Known rows, with every step that occurs
gote -> lenum -> movarad -> tegaf -> girof -> rasu: [ 1.99  4.05 -2.92  1.80 -0.83  3.02 -4.34 -1.49 -1.35  0.49 -0.44  0.64
  1.20 -1.05  1.15  0.25 -1.75  1.40  0.05  0.02  0.30  1.01 -4.33  0.64
 -0.08]
tegaf -> girof -> rasu -> rusup -> lenum: [-0.85 -4.13 -1.03  1.94  0.45 -0.79 -0.17  0.86  2.07 -0.19 -0.61 -1.27
  0.35 -0.35 -0.74 -0.31  0.02  0.62 -0.47  2.06  0.02  1.07 -0.56 -1.21
 -1.08]
girof -> rasu -> rusup -> tegaf: [-3.73 -1.54  0.65 -1.03  0.14  1.41  2.15  1.03 -1.02  0.38  0.09  0.62
  0.72  2.90  0.74  1.57 -1.61 -2.38 -0.78 -1.75  1.81 -1.09  1.23  0.80
 -1.03]
rusup -> lenum: [ 3.49 -1.57 -0.45  3.28 -1.17 -0.56  1.88  2.08  1.44 -1.73  1.91 -2.43
 -2.21 -1.45 -1.72 -0.16  0.54 -1.13  1.39 -1.23 -1.51 -0.70  0.34 -1.17
  0.22]
rasu -> movarad: [ 1.27 -0.45  1.36  0.39 -1.52 -3.22  2.56  2.60  0.59 -1.37  1.15 -0.40
 -1.36  0.31 -0.69 -0.20  1.96  0.74 -0.28 -0.34 -1.49  1.25  1.28 -1.25
  1.56]
rusup -> rasu: [ 0.52 -1.72  3.24  1.28 -2.22 -1.83  2.35  0.44 -1.06 -1.86 -0.44 -0.02
 -1.17 -1.44 -2.19 -0.31  1.25 -2.00 -0.43 -1.71  1.71 -2.72  0.89 -2.10
  0.72]
lenum -> movarad -> tegaf -> girof: [ 2.49  2.47 -2.29 -0.05 -0.19  1.79  0.74  1.10 -0.49 -0.43 -0.82  0.04
  2.29 -0.68  1.12 -0.92 -1.27  3.10  1.59  0.65 -0.70  3.57 -2.73  1.28
  1.08]
rasu -> rusup: [-0.49 -3.04  1.92  0.76 -0.69 -0.34  3.16  2.13 -0.20  0.03  0.49 -1.70
 -0.16 -0.71 -1.30  0.30 -0.59 -1.94 -0.05  1.61 -0.78 -0.06  1.55 -0.26
  0.88]
girof -> rasu: [-1.24  0.90  0.95  0.61 -1.53 -0.48  0.48 -0.07 -1.80 -1.29  1.06  0.83
 -2.21  0.70 -1.40 -0.50  1.01 -1.95 -0.23 -1.66  0.97 -3.24  1.62  0.04
  0.52]
gote -> tegaf -> girof -> rasu -> rusup -> lenum: [-1.50 -3.99 -0.08  2.81  1.79 -0.10 -0.53 -0.25  1.76  0.78 -1.53 -0.50
  0.89  0.41 -1.30 -0.07 -2.07  0.06 -0.19  0.78  0.02  0.07 -2.34 -0.46
 -1.61]
rasu -> movarad -> tegaf: [ 0.41 -0.56 -0.01 -1.19 -0.82 -1.26  2.35  2.40  0.86 -1.08  0.94  0.79
 -0.50  1.91 -0.25  0.82  0.61  0.14  0.61 -1.34 -1.92  1.37 -1.09  0.36
  0.90]
tegaf -> girof -> rasu: [-1.47  1.42 -0.11 -0.21 -0.55 -0.48 -0.61 -0.31 -1.44  0.26 -0.94  1.08
 -0.85  0.08 -0.48 -1.21  0.81  1.85  0.38  0.45  0.44 -0.54  0.75  0.45
 -0.32]
rusup -> rasu -> gote: [ 0.88 -1.31  4.69 -0.38 -0.98 -1.47  2.83 -1.21  0.20 -0.55 -0.32 -1.11
 -1.63 -2.89 -1.18 -0.60  2.02 -3.11  0.56 -0.35  0.62 -2.09  3.39 -2.87
  0.98]
rasu -> gote: [ 1.57  1.25  2.58 -0.53 -0.47 -0.04  2.73 -0.05  0.18  0.45  1.41 -1.75
 -2.28 -2.05 -0.56 -0.79  1.31 -1.97  1.87  0.67 -1.98 -0.51  4.12 -0.52
  1.25]
tegaf -> girof: [ 0.74  1.09 -0.08  0.11 -0.65 -0.36  1.11  1.23 -0.90  0.82 -0.55 -0.34
 -0.21 -1.29 -0.66 -1.16  0.37  2.92  1.30  1.23 -1.41  1.30  1.14  0.42
  0.12]
rusup -> tegaf: [ 0.40  1.59  0.02 -0.30 -0.86  1.59  3.01  1.89 -1.08  0.29  0.80 -0.08
 -0.10  1.30  0.42  1.02 -0.75 -0.39  1.50 -3.15 -0.19 -0.48  1.56  1.21
 -0.50]
movarad -> tegaf: [ 0.36  0.43 -0.18 -0.51 -0.86  1.77  2.18  1.34 -0.86 -0.33  0.97  0.32
 -0.83  1.14 -1.04  0.67 -0.73 -1.55  1.68 -1.57 -1.30 -1.05 -0.73  1.92
  0.39]
fezil -> rusup -> tegaf -> girof: [ 1.42 -0.33 -0.89 -1.52  0.58  0.41  2.08  1.66 -0.18  0.61  0.18  0.32
  2.74  1.58  1.44  1.25 -0.79  1.83 -1.84  0.69  1.32  2.44  0.94  1.08
 -1.82]
gote -> lenum -> girof -> rasu -> rusup: [-1.82 -1.29 -0.10  1.79  0.86 -0.41 -5.37 -1.63 -0.92  1.19  0.33 -2.09
 -0.85 -2.75 -1.51  0.09 -0.62 -1.64 -0.84  1.19 -0.45 -4.41  0.75  0.99
  1.03]
fezil -> rusup -> tegaf: [ 1.67 -0.78  0.38 -0.57 -0.49  0.60  3.16  1.82 -0.22 -0.97  2.06 -0.06
  1.18  2.22  0.63  2.00 -0.76 -1.84 -2.20 -1.25  1.80 -0.19  1.45  0.93
 -0.81]
rasu -> rusup -> tegaf -> girof: [-1.62 -1.52 -0.35 -1.52  1.08  1.61  2.79  2.31  0.03  2.51 -1.57 -0.63
  2.78  0.79  1.49  1.05 -2.11  2.27  0.66  0.96 -0.44  3.45  0.70  1.06
 -1.61]
tegaf -> girof -> rasu -> rusup: [-3.18 -2.15  0.65 -0.40  0.27 -0.51  0.14  0.44 -0.70  0.82 -1.41  0.34
  0.72  0.11 -0.48 -0.66 -0.22  0.65 -0.99  2.82  0.66  0.42  0.71  0.04
 -0.58]

Rows
[ 0.18  2.80 -2.42 -0.43 -0.01  1.49 -1.20 -0.47 -1.17 -0.77 -0.88  1.50
  1.71  0.65  1.32 -0.83 -0.98  2.15  0.55 -0.12  1.01  1.51 -3.00  1.21
  0.90] => lenum -> movarad -> tegaf -> girof -> rasu
[-0.67 -2.56  0.84 -1.68 -0.46 -2.79  1.14  1.16  0.94 -0.69 -2.47  2.03
  1.49  1.01 -0.11  0.14  1.10  2.78 -0.23 -0.29  0.30  2.58 -2.66 -1.75
 -0.49] => rusup -> rasu -> movarad -> tegaf -> girof
[-4.20 -2.30 -1.01 -1.78  0.85  1.56  0.19  0.10 -0.63  0.96 -1.67  1.38
  1.62  1.98 -0.15  0.49 -1.40  0.24  0.10  1.85  0.09  0.68 -1.51  1.83
 -1.17] => movarad -> tegaf -> girof -> rasu -> rusup
[-0.42 -2.22 -3.30  0.30  1.98 -2.90 -3.20  0.38  2.89 -2.15  1.08 -0.50
 -1.10  0.95 -0.50 -0.59  1.19  1.04  0.60 -2.25 -1.50 -1.86 -2.10  0.55
  1.44] => rusup -> lenum -> girof -> rasu -> movarad -> tegaf
[-2.25  1.12 -1.70 -1.71  0.26  1.52 -0.82 -0.56 -1.40  0.62 -1.00  2.10
  0.17  1.77 -0.12 -0.23 -0.45  1.30  1.11 -0.54  0.11 -0.55 -1.41  2.12
 -1.08] => movarad -> tegaf -> girof -> rasu
[ 5.84  4.21  1.43  2.83 -1.54  1.61 -0.79 -1.29  0.30  0.39  2.03 -3.25
 -1.12 -5.10  0.81 -0.38  0.27 -1.83  0.91  1.25 -1.78  0.97  1.47 -1.91
  2.17] => rasu -> gote -> lenum -> movarad
[ 0.19 -0.73  4.43 -0.25  1.09 -0.85  1.09 -2.68  0.03  1.83 -2.72  0.38
  0.57 -2.61 -0.99 -1.12 -0.05  0.00  1.17  0.49  0.22 -0.44  1.16 -2.00
 -0.52] => rusup -> rasu -> gote -> tegaf -> girof
[-1.93  1.75 -0.40 -3.39  1.44  1.89 -0.27 -2.19 -0.18  1.88 -0.77  1.08
 -0.29  0.65  0.89 -0.59  0.26  0.21  2.00  0.91 -1.04  0.12  0.91  1.36
 -0.63] => movarad -> tegaf -> girof -> rasu -> gote
[-1.52 -0.60 -1.70 -0.69  0.70  1.31 -0.07  0.28 -0.21 -0.07 -1.66  0.65
  3.35  0.54  1.24 -0.10 -1.95  1.06 -0.47  2.13  1.24  2.68 -3.01  0.81
  0.77] => lenum -> movarad -> tegaf -> girof -> rasu -> rusup
[-2.07  0.96 -0.50 -0.08  0.82 -1.82 -2.86 -1.23 -1.75 -0.54  0.69 -0.39
 -1.68 -1.21 -1.67 -1.78  1.09  0.07  0.71 -1.15  0.19 -5.07  2.19  1.68
  2.11] => lenum -> girof -> rasu
[-2.15 -0.17 -0.20 -1.51 -0.78 -1.32  0.57  0.92  0.02 -1.66  0.61  2.28
 -1.11  3.40 -0.28  0.56  1.05 -0.71 -0.56 -2.15 -0.05 -0.47 -1.23  0.45
  0.62] => girof -> rasu -> movarad -> tegaf
[-1.37  0.44 -0.04 -0.99 -0.51 -3.30 -0.35  0.80  0.04 -0.49 -0.83  1.58
 -0.34  1.08  0.23 -1.28  2.36  3.37 -0.93  0.78  0.09  1.93  0.55 -1.18
  0.20] => tegaf -> girof -> rasu -> movarad
[ 1.20  1.94 -0.06 -1.36  0.89  2.22 -2.57 -2.56  0.23  2.56  0.80 -0.12
  0.86  0.19  2.54  2.09 -0.49 -0.97 -2.44  1.29  1.33  0.65  1.80  0.03
 -2.96] => fezil -> rusup -> tegaf -> girof -> rasu -> gote -> lenum
[ 1.12  2.90  1.98  1.02 -1.15  1.31 -2.32 -2.71 -0.79  1.24  1.77 -1.05
 -3.37 -2.31 -0.46  0.29  0.85 -3.71  0.31 -0.03 -0.86 -3.02  2.80 -1.01
 -0.21] => girof -> rasu -> gote -> lenum
[-0.96 -1.00 -1.04 -2.57  0.67 -2.43  0.53  1.15  0.78 -0.60 -0.06  2.20
  2.40  4.00  2.23  1.23  1.04  2.69 -4.05  0.20  2.59  2.89  0.25 -0.44
 -1.72] => fezil -> rusup -> tegaf -> girof -> rasu -> movarad
[-1.87 -0.10 -0.28 -0.81  0.89 -4.62 -2.63 -0.07  0.05 -1.26  0.51  0.10
 -1.43 -0.26 -0.78 -1.60  2.37  2.00 -0.49 -0.87 -0.39 -2.64  1.74  0.28
  2.63] => lenum -> girof -> rasu -> movarad
[ 2.41  0.82 -3.96  1.90  0.27  1.32 -1.32  0.14  1.47 -1.74 -0.20 -0.11
  1.33  0.03  0.93 -0.71 -0.56  2.06  0.79 -0.73  0.23  1.94 -4.47 -0.11
  0.37] => rusup -> lenum -> movarad -> tegaf -> girof -> rasu
[-1.30  1.82  3.39 -0.08  0.77  0.41  0.68 -2.86 -0.80  0.92  0.47  0.71
 -2.11  0.05 -1.02 -0.77 -0.24 -3.72  0.97 -1.39 -0.14 -3.40  2.36  0.26
  0.02] => girof -> rasu -> gote -> tegaf
[-0.76 -4.52  0.29  2.76 -0.25 -0.79  1.05  1.28  1.77 -1.72  1.11 -1.78
 -1.20  0.04 -1.42  0.31  0.03 -3.03 -1.00  0.04  0.49 -1.53  0.15 -1.46
 -0.27] => girof -> rasu -> rusup -> lenum
[ 0.87 -4.45 -3.15 -0.08  2.36 -3.88 -3.04  0.28  3.54 -3.46  2.15 -0.56
  0.38  2.01 -0.56  0.58  1.24 -0.38 -2.89 -0.52  0.22 -1.60 -2.27  0.31
  1.27] => fezil -> rusup -> lenum -> girof -> rasu -> movarad -> tegaf
[ 1.01 -5.33  2.23 -1.18 -0.73 -3.59  2.44  1.39  1.58 -3.57  0.36  1.47
  1.34  2.21 -0.91  1.99  1.21 -2.62 -4.44 -0.11  2.71  0.53 -1.90 -2.22
  0.35] => fezil -> rusup -> rasu -> movarad -> tegaf
[-0.07  4.29 -0.20 -1.20  0.52  3.13 -2.76 -2.57 -0.84  3.88 -0.26  0.04
 -0.56 -0.90  2.36  0.89 -0.54  0.68  1.40 -0.62 -0.59  0.53  1.92  0.20
 -2.62] => rusup -> tegaf -> girof -> rasu -> gote -> lenum
[-2.00  1.63  0.74  0.75  0.52  0.15 -1.06 -1.46 -2.06  1.11 -1.65  2.00
 -0.06  0.80 -1.15 -0.96 -1.19  1.35  0.37 -0.93  0.55 -1.66 -0.63  1.11
 -0.95] => gote -> tegaf -> girof -> rasu
[ 4.70  4.16 -1.28  0.51  0.19  3.55 -2.05 -1.79  0.68  2.14 -0.02 -1.80
  0.97 -3.78  1.99 -0.12 -1.24  1.23  2.34  2.29 -2.54  3.78 -1.66  0.06
  0.53] => rasu -> gote -> lenum -> movarad -> tegaf -> girof
[ 2.43  5.85 -0.94  0.16  0.29  3.21 -2.80 -2.58 -0.43  2.40 -0.45 -0.73
  1.20 -2.04  3.54  0.11 -0.93  1.55  0.63 -0.25  0.54  2.58  0.45 -0.72
 -0.67] => rusup -> tegaf -> girof -> rasu -> gote -> lenum -> movarad
[ 1.90 -2.99 -0.58  4.13 -0.66 -0.62  0.77  1.14  2.00 -3.25  1.20 -2.39
  0.36 -1.20 -0.30 -0.50 -0.39 -2.23 -1.45  0.45  1.42  0.38 -1.48 -2.38
  1.73] => girof -> rasu -> rusup -> lenum -> movarad
[-0.11  3.03 -0.65 -1.20  0.44  3.19 -3.54 -3.16 -0.34  3.00 -0.27  0.22
 -1.12 -0.96  0.84  0.57 -0.50 -0.54  1.64  1.04 -1.89 -0.24 -0.38  0.91
 -1.83] => movarad -> tegaf -> girof -> rasu -> gote -> lenum
